What can hang from each mark:
Q396: Q373 Q773
Q186: Q965
Q373: Q52
Q965: Q373
Q798: Q373
Q857: Q373 Q773
Q314: Q396 Q965
Q36: Q857
Q773: Q857
Q52: Q186

Known rows, with every way that one mark hangs from another:
[Q314 [Q396 [Q373 Q52] [Q773 Q857]] Q965]: [ 15.0  13.2  18.3 -15.6  10.8  24.6 -18.3  15.0  80.5  44.4 -30.3  13.8
   9.7  -6.2  13.7  14.6  50.3]
[Q314 Q396 Q965]: [  5.7 -12.4   3.5  24.7  70.1  72.9   3.5  11.3  35.4  18.4 -27.9  -0.9
  17.4  -4.2   8.3 -19.6   1.1]
[Q798 [Q373 [Q52 [Q186 Q965]]]]: [ -9.4 -49.6  -4.8  -8.4  30.1 -29.0 -15.0 -38.7 -41.3   8.9  -5.8   0.8
 -15.0 -17.2 -13.6 -27.3 -37.3]
[Q52 [Q186 Q965]]: [-11.7 -51.5   1.5  21.4  78.0  27.8   1.4 -12.4 -12.3 -29.0  37.3  19.6
 -23.0 -15.7  -1.2  -6.0 -44.8]
[Q773 [Q857 [Q373 [Q52 Q186]]]]: [ 11.8 -19.1  28.2 -19.0  -8.8 -23.6  17.0  21.9 -29.0  38.1 -14.5  51.5
 -30.8  14.8 -10.2  -4.5 -32.0]
[Q396 Q773]: [  1.9 -18.6   1.2  20.9  50.8  61.6  17.7  11.3  25.4 -22.9  15.0  31.6
  -4.7   7.1 -11.2 -41.2  -4.6]
[Q314 [Q396 [Q373 [Q52 Q186]] [Q773 Q857]] Q965]: [ -5.9  -7.4   3.4 -36.0  32.9   0.3   1.2  18.1  60.4  54.5  -6.4  26.2
  10.5   9.1  40.8  31.6  43.2]
[Q314 [Q396 [Q773 Q857]] [Q965 [Q373 [Q52 Q186]]]]: [ -9.0  13.0 -11.6 -43.1  34.6  10.0  20.0  44.0  61.2  24.7  -6.5  -1.9
   0.8  20.3  25.6  -5.1  26.2]
[Q857 [Q373 [Q52 [Q186 Q965]]] Q773]: [ 12.6 -55.9 -30.0  -7.0  59.4 -43.8 -24.0  15.2 -39.9 -11.8 -36.2   4.5
  -6.8  25.4 -27.6 -17.0 -30.2]
[Q36 [Q857 Q373]]: [ 53.0 -26.7  26.5   9.6  13.7  33.5  12.8 -11.1 -12.2  21.7  -2.8  46.0
 -25.5   2.3 -18.2 -23.7 -40.9]
[Q314 [Q396 Q373 Q773]]: [-10.0  -1.1 -17.1  17.8  78.8  48.8  18.9   0.1  43.9  25.3   5.2  34.3
  -2.4  10.9  21.3 -37.5  44.1]
[Q36 Q857]: [ 35.2 -36.3  49.5  18.9  28.7  63.5  28.6 -10.2   5.5  18.8  21.8  47.1
  -6.2 -14.2 -28.7 -14.4 -34.8]
[Q186 [Q965 Q373]]: [  1.2  -1.4  -4.3  43.9  61.9  34.3 -20.0 -19.7   0.2 -37.4  12.8 -13.1
 -41.6 -20.6 -29.0 -41.9 -32.4]
[Q314 Q965]: [ 10.3 -20.7   9.9  37.9  47.7  65.3 -16.4  -7.0   5.5  -4.5 -26.6   4.8
   5.2  -6.9 -11.6 -10.5 -23.5]
[Q186 Q965]: [ 11.2 -32.7  19.7  38.8  52.9  47.7 -19.6 -18.7   6.0 -38.7  14.4   8.2
 -24.3 -33.5 -28.1 -21.2 -37.9]
[Q857 [Q373 Q52] Q773]: [ 25.2 -21.1  -7.9  13.7  32.4 -13.1  -6.9  32.0 -35.3  16.8 -76.7  20.8
   4.6  35.0 -51.7 -48.8 -11.0]
[Q314 [Q396 [Q373 [Q52 Q186]]] Q965]: [-26.0 -29.0   0.4   2.3  60.3   5.5   8.7  -8.7  -1.2  71.3 -35.0  13.4
  30.9   3.8  30.9   3.7  20.2]

Rows:
[  1.8  -4.1 -25.1  17.2  77.2  50.7 -18.5  -9.3  57.9  19.9 -20.9   2.4
  14.1   6.7  38.8 -11.1  43.3] -> [Q314 [Q396 Q373 Q773] Q965]
[ -2.5  -7.2  17.4  22.3  41.1  25.2 -13.2  -7.8  18.4  62.1 -59.1   3.6
  31.2 -15.5   3.8  -9.9  26.9] -> [Q314 [Q396 [Q373 Q52]] Q965]
[  6.4  16.9  30.7 -14.6  11.7  14.7  13.9  20.7  62.0  49.4  -5.7  43.1
 -10.5  -6.6  -0.3  -8.3  49.1] -> [Q314 [Q396 [Q373 Q52] [Q773 Q857]]]
[ 15.4  10.3  16.3  13.9  28.1  30.3 -12.8  -1.2  41.1  16.0  22.2  52.1
 -45.9   0.5  -4.4  -1.6  20.1] -> [Q396 Q373 [Q773 Q857]]
[-13.9 -59.7  24.0   5.5  39.3   2.3   4.4 -11.0 -19.3 -12.5  12.6  16.9
   1.0 -22.1 -18.4 -11.3 -40.7] -> [Q373 [Q52 [Q186 Q965]]]
[ 12.8   3.1  38.2   0.3 -10.7   3.1  -8.5   1.8  35.4  28.2  -4.6  50.0
 -21.6  -9.2 -19.7  -5.0  24.7] -> [Q396 [Q373 Q52] [Q773 Q857]]
[  2.6 -27.8  16.6 -21.7  15.5 -26.7 -22.3  -9.6  32.0  -0.4  33.9  32.4
 -32.5 -20.4   8.9  28.6   5.6] -> [Q396 [Q373 [Q52 [Q186 Q965]]] [Q773 Q857]]
[ -5.0 -18.4   9.9 -35.4  36.9 -16.7   0.0   4.0  59.4  23.2  33.8  27.5
 -19.8 -16.0  29.4  22.2  28.3] -> [Q314 [Q396 [Q373 [Q52 [Q186 Q965]]] [Q773 Q857]]]
[ 19.0 -22.1  -8.6 -59.8  20.8 -20.5   0.7  27.1  48.4  -4.3  14.2  21.4
 -25.1   2.7  26.7   0.8   1.9] -> [Q314 [Q396 [Q773 [Q857 [Q373 [Q52 [Q186 Q965]]]]]]]
[-30.5  -7.5 -11.4  -3.8  63.3  15.0  28.3  18.5   0.8  41.3 -33.8 -14.7
  24.9  16.7  13.3 -30.4   4.8] -> [Q314 Q396 [Q965 [Q373 [Q52 Q186]]]]
[-31.5 -14.0   8.5   9.8  40.1   1.8  42.4   9.5 -42.5  27.6  -6.8  22.1
  -7.2  13.1 -19.4 -49.8 -24.3] -> [Q965 [Q373 [Q52 Q186]]]
[ 15.7 -19.6   9.8 -41.9  -8.4 -20.0  15.6  29.1   2.9  14.0   1.7  51.6
 -22.1  27.8   0.4  -8.6 -10.9] -> [Q396 [Q773 [Q857 [Q373 [Q52 Q186]]]]]
[ 15.6  37.8 -18.0 -10.8  49.4  55.0  -6.5  35.9  86.4   4.1  -3.6  -8.6
 -24.6  10.8  16.2 -16.6  27.8] -> [Q314 [Q396 [Q773 Q857]] [Q965 Q373]]
[-20.2 -23.5 -20.7  22.0  83.6  13.3   1.2 -16.2 -21.9 -30.4  33.9  -2.4
 -43.6  -4.5  -1.2 -28.5 -40.2] -> [Q52 [Q186 [Q965 Q373]]]
[  0.6  -6.0  18.3  28.2  25.7   9.9 -14.7 -14.6  -4.9 -23.6 -15.0 -15.5
 -18.7 -30.5 -45.7 -43.7 -29.0] -> [Q186 [Q965 [Q373 Q52]]]
[ -0.5  -4.4  -6.1  33.9  75.8  50.1 -19.7 -17.8  25.8  47.0 -33.8   5.3
   6.8  -5.6  22.0  -4.8  23.7] -> [Q314 [Q396 Q373] Q965]
